Known rows, with every way that one mark hangs from another:
lali(fuboz(bobez)): [-22  12 -13  11  10 -18  11   7 -30  34  -1  31  -1   4   0  16  -2  -9
  45   2 -10   2   8  17   7  31  -2   1  13 -11  19 -23 -28  22  -6 -13]
tesu(vika(vilup(nuzor))): [-27  -8  -3  59  16 -46 -14  -1  -2 -12 -15  32  -5  -5  37 -26  -2  -3
  40 -41   2 -41  -1 -34 -23  10  22 -16   9  -2   0   9  39 -11 -17  -6]
vilup(nuzor(lasamat)): [-41 -11  -8  34  35 -25  -8   8 -26 -20 -29  -6   0  13   6 -14   5 -25
  37 -15   8   6   2 -21   6   2   4 -17 -14  -8  13 -20   2   3 -19 -13]
relag(kopat(fuboz(bobez) roguk)): [ 48  14  -9   4  10  23   1  -3   1 -12   4  16  -3  -4 -14  21   1 -15
  -7  -4   4  36 -25 -31 -25   1   4 -20   3  16 -16   4 -20  -9  11  11]
vika(lasamat): [-25 -16  -7  28 -10  -3 -15  -1 -10  -1  20  -6   7  13  26 -18  21 -13
  12  -7   1  18   3  11  20   7   4  -8 -12   2  17   1  10   9  -5 -19]
fuboz(lali): [-23   1 -12  10  20 -18  -1   8 -18  36  -5  -1  13   5  -1  18  -1  14
  16  -7  -7   4   2  16  12   2 -12   9  -5  18  10   6  17  28  -8 -17]
rogu(lasamat(nuzor) relag(kopat(tesu))): [  2 -16  11  -9  -7   1 -16   9  23   6  14  11 -14 -12 -29  23  23  29
  -7   1  21 -31 -16 -38   3 -16  47  46 -25 -10  23   1 -10  -3  -8   0]
fuboz(bobez): [-15  11   1  16   8 -16   5  13 -16  11   4  32   7  17   4  11   8 -16
  31   5  -8  17  -3  -4   4   5 -16 -11  -4  17  20 -17 -15   9  -8 -12]
fuboz(bobez(dimo roguk) lali): [ 39   8  10  -2  -7   4   8  -5 -20  15   1  17  11  -1   9  26 -11  40
  14  29 -11  16 -17  20  11  -3 -28  15   7  13  15 -23  -7 -21  11  -3]
vika(relag(kopat)): [-12 -12  10  14  30 -20   7   2  20  14  26 -19  -1   7   7 -15  -4  18
 -14   8 -10   3 -13  37  14 -16 -15  -4 -22   3  -3   0  12  -4   9   4]
rogu(lasamat): [-23  -8 -17   4 -33 -23  -2  10  -8  29  17  -2  -8   7  19   5  15 -27
  14  -5   1  -4   4  -3   9   8  16  11 -35  -5  19   1  -7   2  -9 -12]
vilup(nuzor vika(lasamat)): [-10  -1 -23  56 -10 -27   0   7  -7 -38 -18  10   1  24  20 -35   9 -17
   9   6   5  -2  -5 -18  16  15  26  -8 -14  -4  28 -10  35  -3 -19  11]
kopat(fuboz(lali) relag roguk tesu): [-17   5  -9 -16 -21  49 -13   1 -15  -8 -26 -19   9  -1 -29   0   3 -11
 -11  21  28   8  -1 -47  -6  12  19 -23   4  11 -53  19   3  23   6  10]
tesu(kopat(fuboz(bobez lali) relag)): [-53  16  -2  42  -6  20  -3  -8  -2 -11  27  37  13 -30 -16  17  -3  -2
  18  -5 -11  24  24 -12   8  14  -2  -9   5   8 -31 -12  -8  30 -13  -1]
vika(lasamat(rogu) relag vilup): [-27 -17  39  47  -5 -19   7 -18   6  11  14 -21   9  -4  26 -90  14   7
 -19 -31  -2  12   1  35  24   9 -27 -18 -23  -6  -4 -20  26   0  -4   8]
rogu(lasamat relag(kopat(roguk(bobez)))): [ 56   7   8 -11 -47   4  10  -1  28 -30  -1  -2 -11  -2 -23  22   9  19
 -19  23 -24  21 -13  17 -16  -5  34  25  21  -2   3   9 -26 -16  -6   4]
lali(fuboz): [-37  -7 -25  -5  17 -19   4  12 -23  46   2  -9  -3   5  11  13  -6 -12
  31  -6  -1 -24  10  32   7  26   5   2   3 -19  10  -1 -12  15  -1 -12]
kopat(fuboz roguk(bobez) tesu(vika)): [ 71  19 -10 -71 -49  29 -18 -18 -17 -42 -49  -6  -6   9 -16  -2   5 -46
  15   4  26  -7   9 -91 -36  19  41 -32  20   0 -23  40   3   9   4   7]
relag(kopat(roguk(bobez) tesu)): [ 84   2   6 -62 -31  21   0   4  13 -47 -12 -22   9  24 -29  11   0  16
  -6  26  17   5 -27  14 -14 -23  16 -12   0  29  -5  28   2 -16  12   9]
fuboz(bobez lali): [ -6  19   3  27  12 -18   6   3 -26  25  -6  37  15   4 -11  20   3  16
  30   1 -18  28   2  -1  11   8 -20   7   4  25  20 -18  -3  31 -11 -17]
lali(fuboz(bobez(dimo roguk))): [ 24   0  -5 -18  -9   4  13   1 -24  26   6  10  -5  -2  21  20 -17  12
  31  31  -3 -12 -11  37   5  21 -12  10  17 -22  13 -29 -33 -31  16   0]
vika(lasamat(rogu)): [-24 -11  -4  -9 -15 -10  15  -6 -10   6  26 -10   6   1  15 -35  10 -14
  -1 -16   3   9   4  25  12   2 -11  -5 -19   8  20  -6  20  15  -4 -17]
kopat(fuboz(bobez) relag roguk): [-23  17 -10  20 -15  35  -3   5 -14 -17   1  15  -3   4  -8  -3  15 -50
   3  13   2  36  -6 -39 -17  20   2 -46  10   9 -47  -8 -23   2   1  13]
vilup(vika): [ -2   9 -18  14  24 -24   4  22  -2  18 -15   6   1  35  17   0   0 -21
   9   3   0 -15  -9   0   8   6   4   0 -14   6  20   1   9  -1 -10  17]
kopat(fuboz(lali) relag roguk(bobez)): [  7  25 -17  -3 -42  38  -9  -1 -19 -32 -11 -36   5   1 -28   0   6 -21
 -10  -4   1  32   3 -30  -8  19   1 -35  22  10 -50  20   5  16   2  20]
kopat(fuboz(lali)): [-21   7 -20  10  11  -3  -9   3 -22  33 -10 -15   9  -6  -9  15  -3 -13
   6 -30  15   7   9 -42   5  17  -8  -2  -2   2   1  12   9  26  -3  -7]
vilup(nuzor): [-45  -9 -21  17   5 -34   6  21 -11 -11 -11  -1   2  11   7  -1  -4 -19
  22   0   9 -20  -8  -6  -4   1   3 -14 -13   5  18   0  24  -5 -10 -12]
lasamat(rogu(relag)): [-50   2  14 -19  25 -23  35  13   7  27  -8   7   3  -5 -10   2  -9  -2
  -4   4  -7 -16   1  19  -8   1 -15  17  19   4  15 -12  -7  15 -11 -14]
roguk(bobez(dimo)): [ 33  -1   1 -22 -23 -12  -1  15 -25 -17   9 -31  10  20  22   7  -7  -9
  36  11  -3  -1  10  19  13  -7 -40  -8   4 -13  16  11   2 -39  11   2]
kopat(fuboz(lali) tesu): [ -6   4  -4 -22  -7  12 -12   3 -20  21 -27 -16  16   0 -26  11  -5  -6
   7  -9  41 -11   9 -70   5  13   4   4  -7   4  -1  13   4  30  -1  -6]
kopat(roguk): [  2  -7 -15 -17   7   3  -2  11 -13  14 -20  -7   1  17   8  12   9 -20
   7  15  -9  10 -15  24 -10  -3   5 -22 -10  17 -12  19   2   1   5  -7]
bobez(roguk): [-11  -8 -12 -23  -3   1  -1  11  16  18   9 -20  -1  20  10  10   2  -6
  -8   7  15 -15 -34  20  -6  -2  10  -2 -11  20   9   0   0  -9   3  -3]
vika(relag(kopat(tesu))): [  3 -15  24 -17  11  -4   5   2  22   0   8 -19   6  15 -10 -20  -6  23
 -10  28  17 -14 -15  12  15 -21  -2   1 -27   5   0   3   8  -2  11   4]
nuzor(lasamat(rogu(relag))): [-48   1  24   1  52 -14  21   0  -7  17 -22   2   1  -3 -11 -10   0  -9
   9 -12  -7  10  10   6   3   2 -13  15  17 -11  12 -32 -31  19 -20 -15]
roguk(bobez(dimo fuboz)): [ 44   9  -3 -41 -27   5  -7   9  -8 -15   4 -28   3  16  13   8 -17  -9
  -6 -15   3 -10  29  30   7 -22 -59  -4   5  -6  22   5 -12 -33  20   3]

Rows:
[-10  -6 -14  22   5   1 -20   3  18  17  28  -4 -23 -30 -20  25  24  -7
 -21 -40  17 -12  -7 -69  -8   2  37  37 -16 -28  10   4 -11  -8  -7  12] | rogu(lasamat(nuzor) relag(kopat(fuboz)))
[ 50  14  15 -49  -2   4  39   0  26 -31  -6  -9  -2  -5 -36  10 -13  25
 -30  12 -19  11 -21  46 -30 -17  -3   9  37  21  -3   7  -4  -7   0   8] | lasamat(rogu(relag(kopat(roguk(bobez)))))
[  9  10 -15 -31  -2  17  -6  -6  21  31  -7 -13  -3   4 -12  23 -12  31
 -53 -25   7 -13  -9  33   0 -14 -11  18  -3  34  15  -3   0  20   7  -7] | bobez(fuboz(lali) roguk)
[-43  -6  16   9   0 -10  21  -6   4   3   8   6   4  -8   3 -24   8   4
 -10   1  -6   9   7  19   9   8  -3  17  19  -6  21 -16   0  19 -11 -23] | vika(lasamat(rogu(relag)))
[-28  11   1  38   2 -34  37   3   8 -36 -32  23  -1   4  -2 -41  -6   0
 -15  14  -5 -11  -1  -7   1  17  20  15  18  -8  32 -29  25  10 -29   9] | vilup(nuzor vika(lasamat(rogu(relag))))
[-59 -20  -6  40 -20   8 -23 -30  11 -40  58  41  -8 -25  47 -20  15  -7
  26   1 -25  -1  33  31   3   3  40 -10  -2  -9 -25  13  26  20 -13 -25] | tesu(kopat(relag) vika(lasamat))
[ 74  -2  -3 -62 -39  29  -6  -9   7 -39 -10 -10   5  -5  11  26 -25   3
 -13   9 -23   3  33  82  -6 -34 -37 -15   0   1  -9  23 -10 -36  22   5] | tesu(kopat(roguk(bobez(dimo fuboz))))
[ 53  17  -3 -30 -25   4  -6  -2 -18  -4  -7 -23  11   4  -1  20 -23  25
 -10 -18 -10   2  34  32  17 -18 -64  10  13   2  23   4   0 -12  15  -3] | roguk(bobez(dimo fuboz(lali)))
[-14  -3  -4  26 -10  -7   0   4  30  13  24   0 -15 -25  -9  21   2  -6
 -22 -14  10  -2   2 -48  -9  11  29  39   9 -28  10  -1 -31 -10  -7  -1] | rogu(lasamat relag(kopat(fuboz)))
[-32   7   1  32  -8  20  -4  13 -27 -14  32   6   3  -4  20  -4  -2 -38
  28  14   9  14  16 -40   7  12 -38 -23   9 -22 -23 -18 -24 -33  12  13] | kopat(fuboz(bobez(dimo)) relag)
[ 16  25 -13 -22 -39  37  -7  -5   1 -27 -10 -19   1   8 -30   6   0  10
 -41  -8 -16  22  15  42  -2 -12 -20 -22  18  31 -31   7   3  23   5   8] | kopat(relag roguk(bobez(fuboz(lali))))
[  6   3 -18  15  28  -3  -7  -1   2  21  20 -15   3 -16 -14  25 -11  18
 -15 -36  15   5  -4 -26  -1  -3  -4  13  -1   8   0  15  12  10   3  -3] | relag(kopat(fuboz(lali)))
[ 21 -12   7  -6  21   0   8  -4  15   5   0 -19  -4   7   1 -11  -2  16
 -23  28 -21  19 -27  48  -2 -20  -2 -18 -19  10 -27  11  11  -6  15  10] | vika(relag(kopat(roguk)))
[-19   2  17   6  64   3  15  -6  14   4   1 -14  -8 -23 -24  -4 -11  -7
 -21 -41  15  11   4 -33 -10  -1  -5  20  21 -21   1 -22 -34   4  -9   1] | nuzor(lasamat(rogu(relag(kopat(fuboz)))))
[  5   1  -6   7   7 -16  12   7 -46  30   3  22   3  -3  25  19 -15   1
  59  21 -17  -3  19  31  15  22 -31   5  15 -33  17 -25 -33 -18  11  -9] | lali(fuboz(bobez(dimo)))
[-40 -11  39  57   8 -13   8  -5  18   8   4   8   9 -12  16 -49  10  20
 -11 -31   0   2   2  22   4  11  -8  16  24  -8  12 -19   2  -2 -13  -6] | vika(lasamat(rogu(relag)) vilup)
[-59  -4  -5  -9 -17  29 -13  17  -1  -9  11 -25   4  11  -7 -15   5 -44
   5   6  49 -22   5 -62  -1  12  12 -23  -7  -6 -27   6  -7   3   3   8] | kopat(fuboz relag tesu)
[  0  -1  -2  46  14  -6 -22  -7  -9  -1  -6 -10  -7  22  13 -55  39 -14
 -12  -7  -6  10  -6 -13  40  10  12 -16 -45 -15   9 -10  39  16 -10  32] | vilup(vika(lasamat(nuzor) relag))
[ 21 -11  23 -24  16  20   5   8  29 -13 -27   9   5   5 -26  25  -6  35
 -16  48   6  -4 -25  10 -18 -19  28  18  22  13  -7  13 -17  -5   7  -6] | rogu(relag(kopat(roguk tesu)))
[  4  -8   3   9  34 -28  -1 -19  14   7  27  12 -16  -5  22 -17  -5  14
   3   0 -24 -11   1   6  -5 -11  10  -2  -7  -3  -9  11  24   8   4  -6] | tesu(vika(relag(kopat)))
[-18  -5   3 -18  55 -15  17  10  20  17  29   4 -11 -22 -27  15   4  28
 -22 -31   0 -28 -23  17 -11 -26  -5  28  -4   9  17  -6  15   3  -6   3] | lasamat(nuzor rogu(relag(kopat)))
[ 24  16  13  21  25  24   8  -1  17 -14 -14  32  -3 -15 -28  30  -3   2
 -17  13  -9  36 -18 -37 -29   4  12   4  40   3 -16  -7 -40  -5   2   4] | rogu(relag(kopat(fuboz(bobez) roguk)))
[ 26 -10  -9 -44  -9  19  -7   4  14  15  10 -26  -7   9  26  15 -19   7
 -37   0  13 -27  -5  43   1 -26 -37   9  -9   3  15  -3 -12 -41  27   2] | bobez(dimo fuboz roguk)
[-35  -2   3  27 -11  24  -3   2  -7 -26  44  23   6 -24  23  10 -12 -26
  31  18  -4  10  30  -2   6   1 -27 -19   0 -24 -31 -14 -22 -32   8   8] | tesu(kopat(fuboz(bobez(dimo)) relag))
[-45   0   3 -22  41 -16  13  13  -4  30  -3   5  -7 -10 -24   6  12  -5
  -4 -23   1 -27  -9  -2  -8  -6  -6  13  -3   4  14  -9  12  19 -12  -1] | lasamat(nuzor rogu(relag))
[  7   9 -13 -25   0   3 -19 -19 -24  16 -28  15   3 -12  -9   9  -5  -9
  21 -17  27 -25  25 -97 -13  21  29   6   9   0  -5  25  17  40  -4 -15] | kopat(fuboz(lali) tesu(vika))
[-40  -7  -6  17  -5 -14 -15  12  -2  30   3  12 -16 -10  -8  19  35 -11
   7 -12  -5 -12  -1 -31   5   7  30  29 -20 -19  19  -6  -9  11 -18  -5] | rogu(lasamat(nuzor) relag)
[ 33  -1  -8 -35  -5  17  -6  -7   5  29  -1 -19   0  -5  12  25 -24  41
 -41  -5   3 -17   1  44   9 -23 -39  24  -1  11  14  -4  -3 -19  23  -3] | bobez(dimo fuboz(lali) roguk)
[ 40 -22  46  11  13  13 -10  -6  30  -4 -22 -18  10  11  -2 -41   1  38
 -23  15  13  -4 -33  25  -2 -20   5 -18 -18  11 -35  10  10 -26  17  25] | vika(relag(kopat(roguk tesu)) vilup)
[ 37  -6  16 -29  23  11  -1 -15  24 -16 -27  41 -11  -6  -8  25  -7  32
   1  38  -7 -19 -11 -20 -35 -14  53  22  38   7 -15  25  -3   8   3 -14] | rogu(relag(kopat(roguk tesu(vika))))
[ 95  10   2 -80 -37  40  -6  -4  31 -46 -17 -21   1  22 -36  13 -10  18
 -47  -2  21  -5  -8  25 -19 -38  -2  -7   0  33   1  25 -10 -10  19  11] | relag(kopat(roguk(bobez(fuboz)) tesu))
[-12   6   2  27 -14 -39  37  -9  -4 -32 -22  -5  -2  12   7 -82  -3 -13
 -22  12  -7   0  -3   5  21  15   1 -18 -29 -10  15 -30  50  12 -18  25] | vilup(nuzor vika(lasamat(rogu) relag))
[-11 -12  -4  24  11 -15 -12   8  21  18  32  11 -21 -19 -13  28  25  21
 -11 -19  -4 -15 -15 -13   1 -12  35  43 -20 -13  19  -2  -5  -5 -10   2] | rogu(lasamat(nuzor) relag(kopat))
[ 16  12  -9 -18 -12  14  -8 -31  20 -15  14  55 -11 -28  11  19  -8 -22
  14 -10  -2  -7   2 -43 -34  15  43  -8   9   4  -8   1 -10   8  -6  -5] | tesu(kopat(fuboz(bobez(roguk))) vika)
[-16  -8   6  29  -6 -21   8   7  31  16  30  14 -11 -13   0  25   4  23
 -10   7 -13  -4  -5   9   2  -5  28  47   3 -12  20  -6 -24  -7  -9 -12] | rogu(lasamat relag(kopat))
[ -6 -12  22  60  34  -8 -15  -1  31  14  18 -32   2  -9  11 -42  -1   8
 -24 -46  20  -2 -14 -18   2   3 -15 -15 -11 -17 -23   2   7 -29   9  29] | vika(relag(kopat(fuboz)) vilup)
[ 22  -1  -3 -19 -40  25  -3  13 -21 -44  10 -34   3  16  17  -4   2 -14
  17  44 -16  16   2  41   1  -9 -26 -36  13  -7 -38  14   0 -44  16  18] | kopat(relag roguk(bobez(dimo)))
[  0   8   8 -18  -2  -1 -13 -31 -20  19 -36   3   0  -9 -11 -23  -7  -4
   8   1  14 -12  27 -92   2  24  18  -7  -1 -11 -20  15  22  47  -2  -4] | kopat(fuboz(lali) tesu(vika(relag)))
[ 62 -13   1 -49 -33  13   0  -3 -10 -40  -6 -12  14  -2  19  23 -13   1
  30  34 -27  12  13  73  -2 -19 -19 -19   1  -4 -17  28   3 -44  14   3] | tesu(kopat(roguk(bobez(dimo))))
[  4 -12   6 -20   6  -2  -2 -33   5  -2 -19  31  -9 -18  24  -8  -4  -6
  15  30 -50   4  16  38 -13  -4  28 -26 -12  -2 -41  24  22  23   0  -9] | tesu(kopat(roguk) vika(relag))
[ -4   3   8  46  -2 -14  -1  -7   2  -5  -9  -8   2  29  24 -60  19 -12
 -11  20 -15  19   3   9  39  18   5 -11 -22 -15   9 -15  21  12  -8  21] | vilup(vika(lasamat relag))
[ 14   0  -8 -11  11   0  -7   1 -19  33  -2  -7   8  -4  17  25 -23  29
 -14 -14  -9  -8  32  38  19 -23 -58  16  -3   0  17  -1   1  -5  17 -12] | bobez(dimo fuboz(lali))
